What can hang from each mark
j607: j827
j334: j402
j746: j695
j415: j695 j827
j402: j334 j562
j991: j402 j788
j788: j607 j872
j695: j415 j562
j827: j415 j872 j991
j562: j402 j695
j872: j788

Every row comes from one small tree of marks. The marks that hang from a mark follow it in brackets, in the order of their numbers. Every link used is in the known rows. Which tree was each row made from?
Known rows
j607(j827(j415 j991)): [  8.1   8.3 -19.2  -1.8   6.4  -1.0   1.1  -8.7   2.8  10.0  -5.4   0.2
  -4.7 -25.3  -3.8  -9.8 -16.7  10.9   5.3  -8.1 -14.4   7.3 -11.4  -4.3
   9.9  -1.4   1.7]
j695(j415(j827(j872)) j562(j402(j334))): [ -0.5   9.8 -26.6   1.1  -5.0 -10.8 -11.1  -0.5  -0.7  20.9 -10.9  -9.1
  -0.3 -24.5  13.9 -28.5 -15.9 -37.4  13.6  -3.4 -19.6  10.9   0.9 -12.4
   0.7  -6.7  15.8]
j872(j788): [ -1.8   8.6  -0.8  -0.2  -2.3   4.0  -6.7   0.9  -3.0  -3.1  -7.7  -3.0
  -5.2 -10.7  -1.9 -14.6  -5.6   3.8  14.9  -6.4   4.7   4.2  -3.7  -1.4
   6.1  -9.2  -1.3]
j334(j402(j562)): [ -0.6  10.0 -13.9   8.4   3.2   3.0  -1.5  -1.5  -0.7   8.3  -8.3  -8.5
  -7.2   6.6   6.1  -6.3 -10.8  -3.2  16.9 -10.1 -14.4   2.8  -5.8  -4.0
   3.1 -12.2   3.5]
j991(j402(j334) j788(j607 j872)): [ -3.5   5.9   3.2 -16.8  -0.4 -11.4  -8.1 -16.6  -4.8 -11.4 -22.1  -6.6
  -5.6 -11.0  44.9 -16.1  -8.7 -19.1  19.8  -6.9  -3.9  14.4  -1.2  -6.5
  -4.4 -19.1  13.8]
j991(j402(j334) j788(j607(j827(j415)))): [  2.9  13.3 -16.5 -17.2   3.2 -10.1  -4.6 -19.0  -2.3  -7.6 -28.7  -4.5
  -4.3 -15.5  19.3  -7.1 -16.3  16.9  17.4 -10.9 -12.7  19.7  -4.2  -5.4
  -0.4  -6.9  13.1]
j562(j402(j334) j695(j415)): [ -5.7   3.1 -16.6   4.2  -7.5  -7.5  -9.6  -0.3   3.9  -1.4   0.0  -9.6
  -1.7 -17.3   4.0 -11.3 -23.5 -36.3  14.5  14.7 -11.0   4.9  -1.8 -11.0
  -0.8  -2.5   8.0]
j607(j827(j872)): [  5.4  18.1  -5.5  -1.3   4.2   5.8  -2.9  -4.0  -2.4  16.0  -2.6  -7.1
  -3.3 -25.1  -3.6 -30.9  -7.4 -12.8  15.0 -20.3  -2.4  11.0  -6.6  -3.1
   7.8  -2.7   8.0]
j607(j827(j415 j991(j402))): [  8.6  11.0 -20.6   4.1   8.5  -9.1   2.1 -12.2   4.3   9.3  -8.4   1.2
  -3.7 -19.4  -1.6  -7.3 -15.5  21.9  10.0  -6.4 -21.1  12.9 -13.2  -4.0
   8.7   4.4   1.9]
j788(j607(j827(j415(j695))) j872): [ 13.8   4.9  -3.1  -2.0   2.8  -5.0  -3.6  -3.4  -5.7   6.2  -0.9   0.7
  -8.3 -16.9  36.0 -24.3 -15.5 -40.2  11.9 -15.9  -8.5  11.2  -5.1  -6.1
   3.1 -11.1   8.0]
j402(j334 j562(j695)): [ -1.1   6.8 -14.2   6.0  -5.3   8.3  -6.9  -3.7  -2.0   4.1  -4.2 -14.6
  -3.6   4.6  14.3 -16.5 -23.2 -11.6  12.7   0.4  -6.0   5.6  -1.9  -5.2
   1.7 -15.6   6.8]
j607(j827(j415 j872 j991(j402))): [ 12.2  15.3 -16.9   3.4   9.7  -6.3   2.0 -10.4   2.3  24.4 -10.9  -2.8
  -1.8 -35.0   4.0 -22.9 -17.6   5.8  10.0 -14.9 -19.4  19.5 -13.7  -6.8
   9.9   4.3   8.7]
j746(j695(j415 j562)): [  8.9   6.2  -8.4  10.8 -10.9  -9.2  -9.4  10.6  -3.8  -2.4   1.9  -5.0
  -7.8   9.6 -25.0 -14.0 -12.7  23.6   7.3  -4.4  -5.2  -7.6  -0.6  -3.5
   4.0   0.7  14.3]
j334(j402(j562(j695(j415(j827))))): [  3.4   3.6 -23.6  14.4  -5.1  -5.8  -4.2   2.9  -1.1   6.4  -9.0  -7.7
  -7.2   4.4  15.2  -5.8 -27.2 -14.8  14.3 -15.9 -23.8   2.8  -5.1  -9.6
   6.3  -5.6   2.3]
j607(j827(j991)): [  4.9   8.9 -13.8   2.4   6.6   0.3   0.6  -9.9   2.9   5.8   2.0  -1.8
  -4.3 -20.7  -2.8 -13.7 -10.4   9.3   9.1 -11.5 -11.7   3.8 -10.7  -1.3
  11.1  -3.4   0.9]
j991(j402 j788(j607)): [ -4.0   7.1   0.4  -6.3   3.4  -6.2  -7.4  -7.6  -1.3  -7.0 -19.5  -4.4
  -8.0  -4.3  19.3  -7.0  -8.8  20.6  21.6 -10.1  -1.4   9.4  -5.1  -1.7
   0.8  -5.2   9.8]
j562(j695): [ -1.5   4.1   2.0   3.2  -2.1   5.4  -7.3   1.5  -0.2   0.5   6.1  -7.7
  -5.3  -6.0  -0.6 -14.8 -17.6  -4.7  15.8  -1.5   6.5   1.1  -4.5  -2.1
   6.2  -2.3   0.0]
j402(j334 j562(j695(j415(j827)))): [  1.6   2.1 -25.5   7.0 -10.5  -0.8  -8.8  -1.8  -2.4   6.3 -13.3 -12.3
  -4.4   1.6  16.4 -14.5 -29.2 -10.6   8.3  -6.6 -17.6   6.0  -0.8  -8.8
   3.6 -11.5   6.0]
j402(j562): [ -0.8   8.9 -13.1   7.3   0.2   8.6  -4.6   1.5  -1.1  11.1 -10.0  -8.6
  -7.4   6.1   5.1 -13.1  -9.1   4.8  12.8  -5.8  -6.5   1.8  -5.3  -2.8
   3.2 -11.9   5.1]
j607(j827(j415(j695) j872(j788) j991(j402))): [ 13.3  10.5 -15.7  14.8   5.1  -8.5  -1.2  -8.5  -1.2  16.3 -11.3  -3.0
  -1.5 -36.5  15.5 -28.0 -26.6   2.0  13.5 -17.5 -17.6  23.7 -12.5  -8.8
  12.3   1.1   8.4]
j827(j872 j991(j788)): [ -4.3   5.9  -4.1  -4.8   2.4   2.3  -4.7  -7.4  -0.4   8.3 -16.7 -10.3
  -4.5 -35.6   9.1 -22.1 -20.2   8.0  13.2 -13.6   1.5   9.9  -9.2  -7.7
   8.9  -4.1  13.5]
j334(j402): [-2.1  7.9 -0.8 -0.9  3.3 -1.2 -2.7 -4.1  0.8  0.2  0.3 -4.6 -6.0 -4.7
 -6.8 -5.5 -5.3 -2.0 17.7 -4.9 -3.7  2.9 -4.6 -1.5  4.9 -4.0 -2.1]
j415(j827): [ -2.7   5.4  -8.2   2.8  -0.2   2.5  -7.0  -2.4  -0.6   1.3   3.7  -4.2
  -6.5  -7.6   4.1 -14.8  -9.4  12.7  14.2  -8.2  -0.9   4.1  -3.0  -0.9
   8.2  -2.3  -3.1]
j991(j402(j334)): [ -4.3   8.6  -3.7  -1.1  -0.1  -4.2  -6.2 -11.7   1.3  -0.3  -6.4  -7.8
  -2.0  -0.4  -2.6 -11.4  -6.8  15.0  16.5   6.7  -4.6  11.8  -2.6  -0.2
   0.8  -5.5   1.8]
j415(j695 j827(j872 j991)): [  3.2  -1.8  -6.4  17.2   2.1   1.2  -5.9  -5.4  -0.5  18.1  10.2  -9.6
  -4.1 -27.9  18.3 -31.3 -27.5   2.0  11.3 -15.1  -7.2  11.8  -7.4  -5.5
  14.2  -1.4   4.1]
j402(j334 j562): [ -2.5   9.2 -15.7   0.5  -2.7   7.9  -5.6  -6.5  -1.8   7.3 -12.3 -12.4
  -4.7   4.2   7.9 -14.2 -11.9   1.1  11.0   0.0  -8.5   5.9  -1.6  -3.6
   0.7 -17.7   6.2]

Which tree is each row?
[ 15.1  12.0 -17.2   8.7  10.0  -7.9   3.0 -12.0  -1.9  14.7  -9.3  -0.1
  -6.5  -8.0  52.9 -22.1  -8.0 -33.2  10.7 -25.0 -32.2  10.0 -12.7  -6.3
   4.1 -20.3  11.4]	j788(j607(j827(j991(j402(j562)))) j872)
[  6.7  10.6   3.0   0.1  -0.2   4.1  -8.1  -0.1  -7.1  12.6  -6.4  -3.7
  -4.5 -28.7  30.9 -34.0 -10.2 -20.0  13.5 -28.9  -1.8  12.2  -2.5  -4.4
   8.5 -15.1   5.7]	j415(j827(j872(j788(j607))))
[ 13.3   0.6   2.0   6.9   2.1  -0.5  -4.6  -0.2  -4.0  22.3  -9.9  -3.3
  -4.9 -38.8  28.0 -29.9 -27.0 -17.5   5.4 -15.8  -7.2  15.4  -8.0  -8.9
  10.0 -11.2   9.9]	j827(j415(j695) j872(j788(j607)) j991)
[  4.8   7.2 -21.9   7.2  -9.6   2.2  -8.3   0.6  -3.7  21.1 -16.4 -16.0
  -2.5 -13.5  20.8 -29.8 -32.0 -25.0   8.5 -14.3 -15.7  12.9  -1.8 -12.1
   4.5 -12.6  12.8]	j402(j334 j562(j695(j415(j827(j872)))))
[  5.2   3.8 -24.4  11.6   0.3  -4.5  -2.5 -10.8   3.0  11.0 -13.4 -10.7
  -2.0  -5.1  21.6  -9.3 -34.7   6.3   7.9   5.0 -23.2  13.7  -8.9  -9.3
   3.4  -8.5   7.9]	j827(j415 j991(j402(j334 j562(j695))))
[  5.5  -0.8 -23.0  23.4   4.2  -4.7  -2.2  -4.4   2.4  17.2 -13.1  -6.9
  -7.0   1.7  16.9  -7.6 -29.8  23.3  10.5   1.7 -23.9  12.2 -11.5  -7.4
   6.5  -1.4   6.9]	j827(j415(j695) j991(j402(j562)))
[  6.5  -0.1  -4.4  10.4   3.2   1.1  -4.2  -1.6   0.5  25.3  -2.7  -8.0
  -4.5 -32.3   4.9 -26.3 -30.1  -1.2   6.1  -4.0  -4.8  13.4  -8.8  -8.1
  10.5   1.5   8.6]	j827(j415(j695) j872 j991)
[  4.1   4.9 -16.4  11.7  -3.7  -4.1  -3.5   5.1  -0.7   8.8 -13.3  -8.7
  -7.1   6.1   2.1  -4.0 -24.3 -17.6  13.3  -9.3 -18.6   0.7  -6.3  -9.2
   3.1  -7.0   5.1]	j334(j402(j562(j695(j415))))
[  1.1  11.1 -14.7  21.4  -4.6  -6.4 -10.0   7.6  -0.3  -9.6  23.4  -7.1
  -5.9   0.9  -0.6 -19.0 -13.8   1.1  20.4   2.0  -6.9  -5.8  -1.0  -5.0
   2.0   1.3  16.0]	j746(j695(j562(j402)))
[  1.4   5.5  -6.5   0.7   6.3  -8.1  -5.5 -13.2  -0.9   8.6 -15.6  -6.1
  -4.8 -32.5  40.9 -23.9 -22.1  11.8  17.1 -27.0 -13.8  17.1  -8.9  -7.4
   9.1  -5.6  13.7]	j415(j827(j872 j991(j402 j788(j607))))
[  5.0   1.5 -33.2  20.9 -10.3 -18.5  -8.9  -3.1   1.9  -7.9  15.9  -7.3
  -2.6 -13.4   9.6 -16.4 -26.7   6.9   7.2   1.5 -28.0  -1.5  -1.4 -11.1
   5.5  -2.0  16.4]	j746(j695(j415(j827(j991)) j562(j402(j334))))
[ -7.9   6.2 -12.4   5.5  -3.5  -0.1  -8.9  -5.1   3.4  -5.8  13.0 -11.6
  -0.6 -16.8  15.7 -16.9 -23.0 -33.2  20.4  12.3  -4.3   6.2  -1.5  -7.8
   0.5  -5.0   5.5]	j562(j402(j334) j695)
[  1.1   8.4 -11.0  11.7   0.8   3.4  -3.0   1.2  -0.9   4.5  -1.4 -10.4
  -6.3   6.4  12.6  -8.6 -21.6 -17.0  18.5  -9.7 -12.0   2.0  -6.0  -5.7
   4.7 -10.7   3.2]	j334(j402(j562(j695)))
[  3.4   3.8 -11.6   2.6   5.7  -8.8  -2.8 -10.7  -2.8   3.5 -26.1  -4.8
  -8.9  -7.7  61.3 -13.9 -15.9  -9.9  14.8 -18.4 -21.2   9.0 -10.6 -10.0
   0.6 -22.3  17.8]	j827(j991(j402(j562) j788(j607 j872)))
[  5.7   0.4  -3.1   4.8   6.0 -10.3  -5.6  -8.7  -1.2  15.2 -21.0  -7.5
  -5.9 -31.1  31.9 -20.6 -33.0  11.0  14.6 -14.1 -10.4  20.7  -9.8  -9.8
   6.5  -0.7  18.5]	j827(j415(j695) j872 j991(j402 j788(j607)))
[  6.9   7.2 -20.2  25.1   3.7  -0.5  -3.8  -4.5   0.5  23.5  -2.2 -11.8
  -2.3 -14.2  37.1 -29.3 -32.7  -3.7  14.7 -21.0 -23.1  14.0 -11.4  -9.3
  11.3  -4.9   9.2]	j415(j827(j872 j991(j402(j562(j695)))))
[-10.3  -5.2 -33.8  10.5  -2.2 -12.9 -11.8 -15.0   1.5 -10.4  -0.8 -11.4
  -2.7 -20.8  37.5 -14.0 -33.9   1.0  22.0   1.5 -16.7   8.9  -1.4 -11.0
   5.2  -7.7  14.4]	j415(j695(j562(j402(j334))) j827(j991(j788)))
[ -6.7   9.4 -18.8   0.1  -1.1  -3.8 -10.1  -4.7   1.6   2.4   0.5  -7.4
  -1.5  -8.0   7.5 -15.1  -8.5 -23.1  18.7  11.5  -8.8   3.1   0.8  -5.6
  -2.3  -9.6   9.8]	j695(j562(j402(j334)))
[ -6.0   0.7 -25.0  14.5  -3.3  -7.9 -13.3  -6.3   0.3  -1.1  11.5  -9.5
  -2.2  -5.5  24.3 -20.4 -21.8 -19.1  22.9   5.2 -12.9   7.9   2.8  -6.1
   2.3  -7.4   7.7]	j415(j695(j562(j402(j334))) j827)
[ 15.3  15.4 -28.0  16.6   7.3  -1.9   1.6  -5.7   1.1  28.2 -12.5  -8.4
  -1.8 -22.6  24.4 -26.1 -33.7 -12.8  11.3 -19.5 -27.6  18.1 -15.3 -11.3
   9.4  -1.1  14.2]	j607(j827(j415 j872 j991(j402(j562(j695)))))
[  6.2   4.5 -21.5  16.9   2.5  -3.4  -3.0 -10.1   0.0  28.1 -15.7 -14.8
  -2.1 -16.5  24.1 -24.9 -34.4   5.4   8.6  -0.8 -24.3  23.7  -8.8 -10.7
   4.6  -6.8  15.0]	j827(j415(j695) j872 j991(j402(j334 j562)))
[  3.3   8.6  -8.4   0.4  -6.5  -2.3  -8.1   5.0  -4.7  14.7 -20.3  -4.1
  -3.8 -28.5   5.1 -27.2 -14.1  -9.5  10.0 -21.7  -5.5  12.0  -3.1  -8.5
   8.4  -4.4   5.2]	j695(j415(j827(j872(j788))))
[  2.7   8.5 -22.0  14.8 -12.2 -14.3 -11.1   3.5  -0.4  -8.3   9.1  -8.8
  -3.5  -0.9  -8.6 -15.0 -17.7  -4.8  12.6   9.4 -15.7  -3.2   2.1  -9.1
  -1.8  -1.0  19.6]	j746(j695(j415 j562(j402(j334))))
[ 12.2  -0.1 -19.6  19.5  -9.1 -13.3  -7.6   3.7  -1.7  -1.7   9.2  -2.6
  -7.2  -1.9  -7.0 -14.9 -22.4  31.6   2.4 -12.4 -17.3  -6.5  -4.3  -5.8
  11.2   0.0  11.2]	j746(j695(j415(j827(j991)) j562))
[  2.3  -1.5 -25.8  32.7   3.5  -5.4  -4.2  -7.3   1.6   9.9   0.2  -8.0
  -6.4   4.2  31.1 -13.8 -27.8  25.8  14.8 -11.2 -26.3  10.9  -9.7  -4.6
  10.0  -3.8   3.1]	j415(j695 j827(j991(j402(j562))))
[ -0.1   2.0 -13.5  13.6   4.8  -7.8  -3.0 -11.1   4.1   4.5   1.8  -2.1
  -4.4 -11.6  11.8 -10.5 -14.7  26.6  13.3  -7.7 -16.5   8.6  -9.4  -1.7
  11.0   0.4  -2.4]	j415(j827(j991(j402)))
[ 13.3   4.6 -25.0  12.9   7.3 -14.0  -2.7  -8.6   1.4  13.3  -7.1  -0.4
  -4.0  -5.8   2.7 -11.8 -22.3  21.9  12.6  -7.0 -22.7  11.8 -10.2  -3.7
   9.0   3.3   7.3]	j607(j827(j415(j695(j562)) j991(j402)))
[ -1.6   8.5  -9.6  -8.3  -0.7  -7.5  -6.9 -14.0  -6.3  -4.1 -31.2  -9.9
  -6.6   1.1  57.8 -16.9 -11.7 -20.0  19.3 -11.6 -14.4  14.3  -2.3  -8.8
  -5.7 -27.0  19.0]	j991(j402(j334 j562) j788(j607 j872))
[  3.1   2.3 -23.1  12.5  -7.3   0.3  -7.8   6.8  -1.7   9.4 -11.6  -8.4
  -7.8   4.9  13.5 -12.5 -26.3  -8.2  10.0 -12.1 -16.1   2.0  -4.5  -8.6
   6.3  -5.8   4.5]	j402(j562(j695(j415(j827))))
[ -7.9   7.2  -1.6  -7.7   0.8 -10.3  -7.2  -8.2  -3.1 -12.3 -20.1  -4.8
  -7.0  -8.2  27.5 -12.5  -8.2  -3.6  24.5  -6.5   0.5  10.2  -4.8  -6.0
   0.2  -5.6   9.9]	j991(j402 j788(j872))
